Every row comes from one small tree of marks. Brackets hold a mark, then the marks that hang from it, in alphabetical order. Every link used is in the known rows. Which tree was each row made from?
Known rows
{lodufan {fuful dena}}: 20.4 -3.2 -29.8 7.3 -17.4 -10.2 -10.0 2.2 -1.9 4.5 -23.3 15.4 35.1 0.3
 2.0 -35.7 -4.3 3.1 19.9 -25.3 -19.2 23.0 10.0 -12.4 -22.8 -32.4 -10.8
{pumusad {fuful dena lodufan}}: 14.8 12.2 -6.4 3.4 -16.0 -15.3 -23.0 7.4 -12.1 -3.2 -15.1 13.2 11.1 13.1
 -7.4 -15.8 -8.2 14.8 18.0 -35.4 -25.5 27.9 -4.2 6.7 -18.5 -40.5 -24.6
{pumusad {fuful dena didiv}}: 8.1 7.8 -8.0 -6.6 -10.7 -1.4 -19.6 -2.1 -11.6 1.0 4.2 19.0 17.5 27.1
 -9.4 -18.0 -3.8 14.5 9.5 -23.4 -16.7 21.8 5.3 7.9 -28.0 -27.0 -19.8
{lodufan {fuful soti}}: 24.7 1.1 -18.1 -10.3 -8.5 -27.2 4.9 3.4 -7.9 4.7 -22.5 10.2 49.7 9.8 3.5
 -21.1 -8.2 1.5 10.7 -26.9 -16.1 30.3 17.2 -19.0 -18.4 -23.4 -12.8
{dudu {kituton dena}}: 9.1 -0.1 9.4 -16.4 -26.4 -19.2 -2.1 6.2 0.8 -13.2 2.2 -20.3 17.7 -14.6
 -9.6 19.0 -9.6 -2.5 19.5 -9.7 0.2 -22.5 -8.4 1.1 -29.1 -32.2 -3.5
{sitaz {fuful didiv lodufan pumusad soti}}: 34.9 -3.7 -13.7 -17.7 -24.5 -25.0 5.8 -2.0 -3.6 17.0 5.7 27.1 55.5 37.0
 5.6 -30.1 -17.0 3.7 3.3 -44.2 -20.3 28.1 29.8 -19.8 -18.1 -4.5 -30.3
{dudu kituton}: 12.6 0.9 11.7 -14.2 -21.9 -12.5 -6.6 0.0 4.3 -8.7 -1.9 -17.2 16.7 -16.6
 -3.3 4.5 -9.2 6.2 17.7 -16.4 -5.5 -15.1 -3.8 0.4 -24.9 -27.3 -2.8
{didiv fuful}: 25.4 7.8 -13.4 -24.6 -11.0 -9.6 -16.8 8.0 0.2 -8.7 -1.0 -1.3 7.8 23.4
 2.8 2.3 -9.8 5.5 11.6 -32.9 -22.0 2.7 3.3 8.1 -16.9 -28.0 -18.8
{didiv {fuful soti}}: 24.5 8.3 -8.4 -28.0 -3.1 -19.6 -11.1 16.0 -9.6 -5.1 -4.2 -4.5 21.0 23.0
 2.5 3.9 -12.5 3.5 5.7 -32.4 -20.3 13.4 5.3 5.2 -16.7 -20.7 -18.8
{pumusad {fuful dena}}: 10.3 8.0 -1.7 1.1 -14.2 -3.0 -22.7 4.9 -4.2 -4.6 -8.7 8.4 8.5 10.1 -10.5
 -13.7 -2.6 11.5 12.7 -26.4 -17.8 21.7 -3.4 12.6 -19.9 -37.8 -13.4
{sitaz {fuful pumusad}}: 32.7 -8.8 -7.3 -8.9 -33.5 -3.3 -2.2 -4.1 21.6 6.9 1.8 15.5 30.8 17.2 1.9
 -25.4 -7.3 -1.0 6.7 -37.9 -15.1 10.7 19.5 -6.5 -12.4 -19.1 -12.1
{didiv {fuful dena sitaz}}: 26.6 3.2 -15.0 -7.4 -10.9 -8.2 -27.3 18.9 1.4 -9.0 -2.0 7.4 0.3 21.8
 -5.8 -11.0 -13.2 10.6 12.7 -35.2 -31.1 0.7 6.0 12.1 -21.3 -30.4 -33.7
{lodufan {fuful dena pumusad sitaz soti}}: 28.1 -6.9 -19.1 5.8 -17.4 -27.5 -3.1 11.2 6.6 10.7 -13.6 34.5 45.0 21.5
 -2.2 -47.8 -14.3 5.9 14.8 -33.3 -25.3 30.9 32.4 -13.2 -30.0 -22.8 -28.7
{pumusad {fuful dena lodufan sitaz}}: 21.4 11.3 -1.4 7.0 -14.7 -21.8 -23.2 11.6 -7.7 -6.1 -11.8 20.2 5.4 21.4
 -14.4 -16.1 -12.8 19.5 16.5 -39.5 -32.8 22.1 4.6 6.8 -18.7 -41.8 -41.2
{pumusad fuful}: 15.8 11.4 5.3 -12.4 -12.4 -10.5 -12.5 -1.7 -0.9 -7.1 -4.8 6.4 10.0 20.1
 -8.8 -0.3 -3.9 11.4 9.6 -28.1 -15.9 18.6 2.5 8.4 -16.2 -36.2 -15.3
{kituton dena dudu}: 14.8 -2.6 7.7 -22.5 -31.2 -24.2 0.5 8.9 -0.5 -19.9 6.1 -16.0 22.7 11.2
 -7.4 24.5 -7.7 -12.4 16.7 -1.7 6.6 -21.5 -14.0 6.0 -34.5 -38.8 -5.6
{fuful soti}: 18.0 0.5 3.4 -16.2 0.1 -19.2 4.4 11.7 -12.3 -3.6 -12.4 -4.1 38.3 7.9 3.0
 -8.3 -8.9 1.8 0.9 -22.2 -14.6 18.6 2.4 -5.7 -20.8 -13.5 -6.9
{lodufan fuful}: 26.0 0.2 -23.1 -7.3 -16.2 -17.8 -0.2 -4.1 1.6 1.6 -19.0 13.2 36.9 10.4
 3.8 -21.9 -5.8 3.3 17.1 -27.3 -17.6 20.0 15.8 -16.1 -19.0 -31.0 -12.3
{sitaz {fuful soti}}: 29.7 -4.4 -3.0 -10.0 -16.0 -10.8 0.6 5.9 -1.1 3.8 -12.2 -2.8 41.2 3.8
 -1.7 -10.8 -7.0 -2.2 -2.0 -33.3 -13.9 18.8 9.3 -11.6 -4.5 -15.4 -11.6
{lodufan {fuful {dena {kituton dudu}} soti}}: 18.8 -5.4 -12.5 3.8 -16.8 -22.4 -3.9 10.2 -10.9 6.1 -23.6 -1.0 40.5
 -13.1 -1.5 -24.2 -13.0 0.5 18.0 -18.9 -5.8 19.5 6.3 -12.9 -24.3 -28.2
 -10.9
{lodufan {fuful {dena kituton} pumusad soti}}: 21.3 -9.4 -16.6 5.3 -21.2 -21.7 -0.6 7.6 1.9 13.8 -15.8 17.9 42.8 0.7
 2.0 -41.7 -15.2 1.6 19.1 -26.8 -10.8 27.8 20.9 -13.7 -28.7 -22.1 -12.1
{pumusad {fuful lodufan}}: 20.2 15.8 0.6 -10.4 -14.8 -23.9 -13.0 0.8 -8.7 -6.3 -10.7 10.8 13.3 22.7
 -5.6 -2.5 -9.6 14.6 15.3 -37.4 -23.8 24.5 2.0 2.4 -14.1 -39.5 -26.2

Write each row's tree
15.0 4.3 16.3 5.2 -7.5 -18.4 -15.9 17.3 -9.8 -4.3 -9.0 3.0 7.0 4.9 -20.6
 -6.8 -15.0 15.6 7.6 -27.1 -17.1 18.1 3.9 9.2 -19.5 -32.2 -30.7 => {pumusad {fuful {dena kituton} sitaz soti}}
25.4 -4.7 -30.7 2.7 -13.0 -15.0 -7.6 -0.9 -4.5 7.2 -6.8 32.7 38.1 25.4
 -3.9 -39.5 -10.2 11.4 14.8 -27.0 -26.0 17.2 27.1 -16.2 -31.4 -22.7
 -34.5 => {lodufan {fuful dena didiv sitaz}}
23.8 -0.2 -14.2 1.2 1.4 -33.6 -6.3 20.2 -33.1 5.3 -3.8 30.5 44.3 33.5
 -3.9 -36.4 -23.7 18.3 5.9 -35.4 -37.2 23.2 18.6 -14.0 -36.4 -5.7 -54.6 => {fuful dena didiv lodufan sitaz soti}
24.2 15.4 5.1 -17.8 -2.5 -38.0 -5.3 5.3 -21.2 0.5 2.1 25.5 28.9 47.4
 -12.4 -5.0 -18.3 21.0 4.4 -38.6 -29.0 29.5 21.3 -4.3 -22.6 -22.3 -49.7 => {pumusad {fuful didiv lodufan sitaz soti}}
11.9 -11.9 -21.0 -5.0 -22.1 4.2 -9.4 -4.0 4.8 12.1 20.2 39.5 34.2 38.0
 6.8 -54.7 -9.3 7.9 13.0 -22.4 -18.2 12.0 21.4 -0.1 -48.7 -5.0 -15.4 => {fuful dena didiv pumusad}
38.7 7.6 -12.4 -20.5 -20.7 -31.3 -15.1 12.1 9.9 -4.2 6.3 25.1 7.7 48.2
 2.2 -12.7 -22.7 13.3 18.2 -50.4 -37.5 6.3 23.6 3.7 -22.8 -28.8 -47.3 => {didiv {fuful lodufan pumusad sitaz}}
18.5 -3.8 -36.3 -1.1 -14.2 -9.0 -7.5 -4.8 -8.9 10.0 -9.5 25.7 43.5 17.6
 3.4 -39.9 -5.7 6.0 16.4 -22.5 -18.4 23.1 19.1 -16.4 -30.7 -21.4 -17.9 => {lodufan {fuful dena didiv}}
15.8 7.5 8.4 2.0 -4.5 -18.0 -17.8 16.8 -9.3 -3.9 -9.7 13.1 15.4 18.0
 -18.2 -12.6 -10.1 14.4 4.8 -29.7 -23.9 27.1 7.2 9.5 -19.8 -31.7 -30.5 => {pumusad {fuful dena sitaz soti}}
34.5 0.4 -8.0 -8.2 -17.9 -23.3 0.4 8.2 -9.5 4.7 -17.8 1.9 43.8 7.0 1.8
 -12.8 -12.9 1.3 3.5 -42.9 -20.9 24.8 8.7 -16.6 -2.9 -18.5 -23.1 => {sitaz {fuful lodufan soti}}
27.5 0.0 -9.4 -11.9 -12.3 -19.9 -19.5 23.5 5.3 0.6 4.5 19.6 16.7 35.0
 -3.3 -23.4 -18.6 8.4 9.1 -39.2 -29.8 14.5 20.0 11.1 -27.6 -20.1 -35.4 => {didiv {fuful dena pumusad sitaz soti}}
19.9 -6.5 -30.1 -6.0 -15.8 -20.3 0.9 -0.3 -4.5 19.4 -3.1 37.5 59.7 30.2
 5.6 -51.4 -11.2 3.8 13.2 -26.7 -17.1 36.7 32.4 -17.7 -37.5 -10.9 -19.0 => {lodufan {fuful dena didiv pumusad soti}}
25.7 5.9 -20.2 -13.7 -15.9 -26.4 -19.2 21.9 -7.3 4.6 -4.1 17.4 25.0 29.3
 6.9 -25.5 -19.9 6.4 16.4 -44.5 -29.5 25.5 10.9 5.0 -25.6 -21.9 -29.2 => {didiv {fuful dena lodufan pumusad soti}}
26.2 -11.3 -9.7 1.6 -26.4 -4.8 -6.7 9.3 8.7 12.8 -6.1 14.6 42.3 7.0 -0.3
 -37.8 -8.4 -2.7 3.4 -35.8 -15.5 25.2 15.7 -5.3 -15.6 -13.9 -11.1 => {sitaz {fuful dena pumusad soti}}
24.1 -3.8 -25.6 -0.4 -4.6 -24.5 -2.5 6.8 -13.9 10.6 -10.3 30.0 51.1 25.1
 -4.3 -38.7 -13.1 9.6 8.9 -26.4 -24.6 28.0 28.8 -18.6 -30.8 -15.2 -34.6 => {lodufan {fuful dena didiv sitaz soti}}
30.0 -4.0 -20.1 8.8 -27.4 -6.0 -14.7 7.4 -3.6 4.0 -18.2 7.5 29.5 -3.1
 0.1 -27.7 -8.6 3.0 12.2 -41.3 -24.6 17.2 1.1 -10.1 -7.5 -27.0 -20.9 => {sitaz {fuful dena lodufan}}
17.1 1.6 -12.9 6.9 -4.8 -26.4 -9.8 24.6 -28.9 1.3 -26.9 6.3 39.7 -2.5
 4.8 -30.4 -15.3 7.0 12.9 -32.8 -27.8 31.6 -6.6 -7.8 -23.7 -19.6 -21.0 => {fuful dena lodufan soti}
16.0 -11.6 3.7 2.8 0.5 -16.0 -3.4 17.9 -22.5 3.8 5.5 9.9 28.5 11.0 -12.1
 -25.1 -23.0 14.6 2.0 -17.8 -16.7 2.3 15.3 -6.3 -38.4 -1.6 -38.7 => {fuful {dena kituton} didiv sitaz soti}
15.5 0.4 -29.5 0.5 -12.0 -11.0 -13.3 3.3 -26.0 4.7 -2.5 24.4 34.0 22.5
 7.0 -38.3 -13.1 13.5 16.9 -29.6 -28.7 15.8 3.4 -9.9 -36.2 -14.1 -30.2 => {fuful dena didiv lodufan}
19.5 -2.5 -24.5 3.7 -9.9 -19.1 -4.7 9.9 -11.1 7.5 -26.8 12.6 47.7 0.2
 1.6 -34.4 -7.2 1.5 13.7 -25.0 -17.7 33.5 11.4 -15.2 -22.3 -25.5 -11.4 => {lodufan {fuful dena soti}}
25.8 4.8 -7.8 -29.3 -12.4 -21.7 -9.2 12.5 4.4 0.9 6.0 10.6 23.6 36.4 5.5
 -9.4 -15.5 3.2 8.3 -36.9 -20.4 16.7 17.9 6.6 -23.4 -17.3 -19.8 => {didiv {fuful pumusad soti}}
31.6 -4.1 -17.9 -15.9 -13.0 -34.0 10.3 -2.7 3.1 14.5 4.1 42.9 55.7 48.4
 0.3 -38.2 -17.1 8.9 8.6 -32.6 -23.0 27.7 47.4 -21.9 -34.0 -10.3 -37.3 => {lodufan {fuful didiv pumusad sitaz soti}}
28.9 -6.4 -6.8 9.3 -22.2 -16.0 -7.7 15.8 -13.4 7.7 -21.4 -5.7 34.2 -15.9
 -2.7 -20.3 -16.5 2.2 9.1 -38.0 -15.9 19.2 0.0 -13.4 -6.7 -20.3 -21.4 => {sitaz {fuful {dena kituton} lodufan soti}}
25.9 -3.6 -27.9 -16.2 -22.5 -18.7 5.3 -14.7 8.1 13.6 4.8 38.1 47.7 40.4
 8.0 -39.4 -10.1 5.4 16.3 -29.0 -16.6 23.0 36.5 -19.7 -33.9 -16.4 -19.9 => {lodufan {fuful didiv pumusad}}
24.6 -1.7 3.1 -21.5 6.2 -26.9 8.1 7.5 -16.6 0.1 11.0 20.5 42.6 43.8 -5.6
 -14.5 -17.2 13.5 -6.2 -24.3 -24.1 10.5 28.0 -11.2 -33.0 1.0 -40.6 => {fuful didiv sitaz soti}
21.2 -2.6 -11.7 -9.1 -24.1 -4.6 -22.4 12.6 9.9 0.4 6.1 6.0 1.2 14.1 1.8
 -18.5 -16.8 5.4 19.9 -32.9 -16.9 0.6 6.9 12.8 -27.9 -25.8 -18.3 => {didiv {fuful {dena kituton} pumusad}}
30.3 -0.8 -23.8 -10.6 -11.5 -23.1 2.0 -7.4 -0.9 4.6 -3.0 30.5 39.6 35.3
 -2.1 -25.8 -11.5 11.2 12.1 -28.5 -24.0 13.9 33.1 -20.3 -27.6 -21.0
 -36.4 => {lodufan {fuful didiv sitaz}}
25.1 14.9 -0.3 -14.4 -10.3 -28.5 -10.6 -2.0 -11.5 -2.8 5.8 28.2 15.4
 48.5 -11.4 -6.1 -15.7 22.8 10.4 -38.7 -30.6 19.0 19.4 -1.6 -22.9 -29.5
 -49.7 => {pumusad {fuful didiv lodufan sitaz}}
29.4 -7.6 -23.8 8.6 -24.7 -18.0 -8.4 3.6 16.7 8.0 -10.5 37.1 32.3 22.3
 -1.8 -48.8 -11.6 7.7 20.7 -33.7 -26.9 20.7 30.6 -10.5 -30.7 -29.9 -28.9 => {lodufan {fuful dena pumusad sitaz}}
31.9 -8.0 -2.5 -11.8 -25.1 -12.9 3.0 3.0 11.9 10.2 -1.8 12.0 43.9 17.2
 1.3 -24.5 -10.0 -2.4 0.7 -37.4 -13.4 21.7 21.3 -9.7 -11.5 -12.1 -12.2 => {sitaz {fuful pumusad soti}}
18.9 4.7 -15.5 -14.1 -4.4 -11.3 -21.5 22.3 -12.9 -2.4 -8.3 -2.2 18.9
 13.2 0.6 -10.0 -11.2 3.6 8.2 -30.6 -21.8 16.9 -0.6 9.6 -20.1 -22.2
 -18.1 => {didiv {fuful dena soti}}
22.7 0.6 -24.4 -18.2 -5.3 -25.8 7.8 -4.0 -14.9 11.4 -8.9 20.4 58.5 26.3
 4.6 -25.0 -9.9 4.8 7.5 -24.2 -15.1 30.3 26.7 -23.3 -26.5 -12.8 -19.4 => {lodufan {fuful didiv soti}}
30.4 8.6 -15.4 -8.8 -5.1 -30.7 -22.4 29.1 -16.2 -4.2 -11.5 9.4 16.2 24.7
 -3.4 -12.1 -21.5 12.1 12.5 -44.4 -37.2 17.0 7.6 3.3 -19.3 -26.1 -45.5 => {didiv {fuful dena lodufan sitaz soti}}
38.0 8.2 -7.5 -23.9 -12.7 -40.6 -9.7 19.6 0.8 -0.7 3.4 21.8 20.5 47.7
 1.5 -11.3 -26.0 11.5 12.1 -50.6 -35.6 17.1 25.1 1.4 -21.9 -20.9 -47.6 => {didiv {fuful lodufan pumusad sitaz soti}}
31.0 -7.0 -14.6 4.1 -28.7 -17.9 -6.6 11.7 0.2 13.5 -11.5 18.8 45.3 10.2
 2.9 -39.4 -14.4 0.9 8.9 -45.2 -23.5 31.0 14.9 -11.6 -13.8 -16.3 -21.9 => {sitaz {fuful dena lodufan pumusad soti}}
34.6 -0.3 -3.6 -21.1 -10.7 -48.1 11.1 6.8 -8.5 10.6 17.2 48.4 50.8 67.1
 3.1 -36.0 -29.7 17.5 6.0 -43.9 -35.0 23.2 44.3 -17.7 -40.7 1.5 -57.5 => {fuful didiv lodufan pumusad sitaz soti}
29.4 -7.2 -12.0 12.0 -30.2 -6.5 -13.1 7.9 -3.8 4.1 -17.6 -2.9 21.3 -16.0
 -2.4 -21.5 -13.5 3.4 15.4 -38.6 -17.6 8.8 -1.8 -10.7 -7.1 -27.4 -21.5 => {sitaz {fuful {dena kituton} lodufan}}
33.2 -0.6 -18.4 -12.8 -23.1 -12.7 -1.8 -6.5 -7.4 7.9 -0.9 15.3 40.0 24.1
 2.8 -17.7 -11.5 6.1 6.5 -40.6 -21.8 14.3 15.7 -18.8 -11.7 -14.6 -28.8 => {sitaz {fuful didiv lodufan}}
7.6 -5.5 -14.6 -7.4 2.2 -6.3 -5.4 10.6 -28.2 8.0 0.6 13.6 48.2 18.1 1.6
 -33.4 -8.8 6.3 0.2 -15.8 -15.7 22.4 7.1 -5.8 -37.7 0.4 -14.3 => {fuful dena didiv soti}
31.1 9.6 -12.3 -27.4 -14.2 -34.4 -9.3 15.1 -3.7 2.3 0.5 14.8 26.3 39.6
 8.9 -11.4 -21.1 6.4 13.5 -46.6 -27.9 22.8 16.9 0.6 -21.8 -20.2 -30.8 => {didiv {fuful lodufan pumusad soti}}
25.2 -6.8 -11.5 10.8 -10.6 -25.6 -3.5 15.2 -7.3 4.6 -23.3 10.2 33.7 -5.0
 -7.8 -28.8 -16.8 7.2 15.0 -26.3 -18.3 19.3 17.3 -15.1 -22.0 -26.8 -28.3 => {lodufan {fuful {dena kituton} sitaz soti}}
30.7 -9.2 -12.9 -16.6 -30.2 -2.4 0.5 -12.1 13.9 12.3 15.3 25.3 40.2 34.9
 3.0 -29.5 -8.3 2.1 3.6 -35.4 -14.2 11.3 28.7 -11.2 -20.4 -8.2 -18.5 => {sitaz {fuful didiv pumusad}}
6.2 -9.8 2.4 -6.7 -8.1 -11.0 -4.2 11.4 -27.3 5.7 5.3 -5.9 37.5 -1.0 -3.0
 -18.4 -17.3 5.1 6.6 -6.6 1.8 3.5 -1.0 -3.6 -40.7 -4.4 -14.2 => {fuful {dena {kituton dudu}} didiv soti}
24.0 5.6 -13.4 -8.7 -21.6 -17.9 -26.3 17.6 -11.1 -6.4 -7.4 -8.4 1.5 3.5
 1.1 -2.4 -19.6 7.9 24.2 -34.0 -18.9 -1.7 -8.3 8.0 -21.2 -35.7 -28.3 => {didiv {fuful {dena {kituton dudu}} lodufan}}
30.9 -5.9 -11.2 14.3 -27.0 -24.8 -15.1 15.9 10.5 1.4 -3.3 42.1 16.9 29.2
 0.5 -51.2 -21.7 15.8 22.9 -45.2 -40.8 12.1 20.5 -2.0 -35.5 -26.1 -46.1 => {fuful dena lodufan pumusad sitaz}
21.6 -11.4 -8.5 -0.8 -16.7 -1.9 -4.5 5.9 -13.0 12.3 -1.9 -0.4 40.0 -1.9
 -5.4 -22.7 -12.0 1.5 0.5 -26.3 -7.5 12.9 9.5 -11.6 -16.3 -6.5 -16.6 => {sitaz {fuful {dena kituton} didiv soti}}
31.0 7.7 -20.6 -5.1 -13.1 -20.8 -27.4 21.3 -7.2 -7.7 -7.8 12.2 3.4 24.5
 -2.3 -13.1 -18.8 13.8 18.2 -44.8 -38.9 7.0 5.7 6.3 -19.9 -32.9 -44.9 => {didiv {fuful dena lodufan sitaz}}
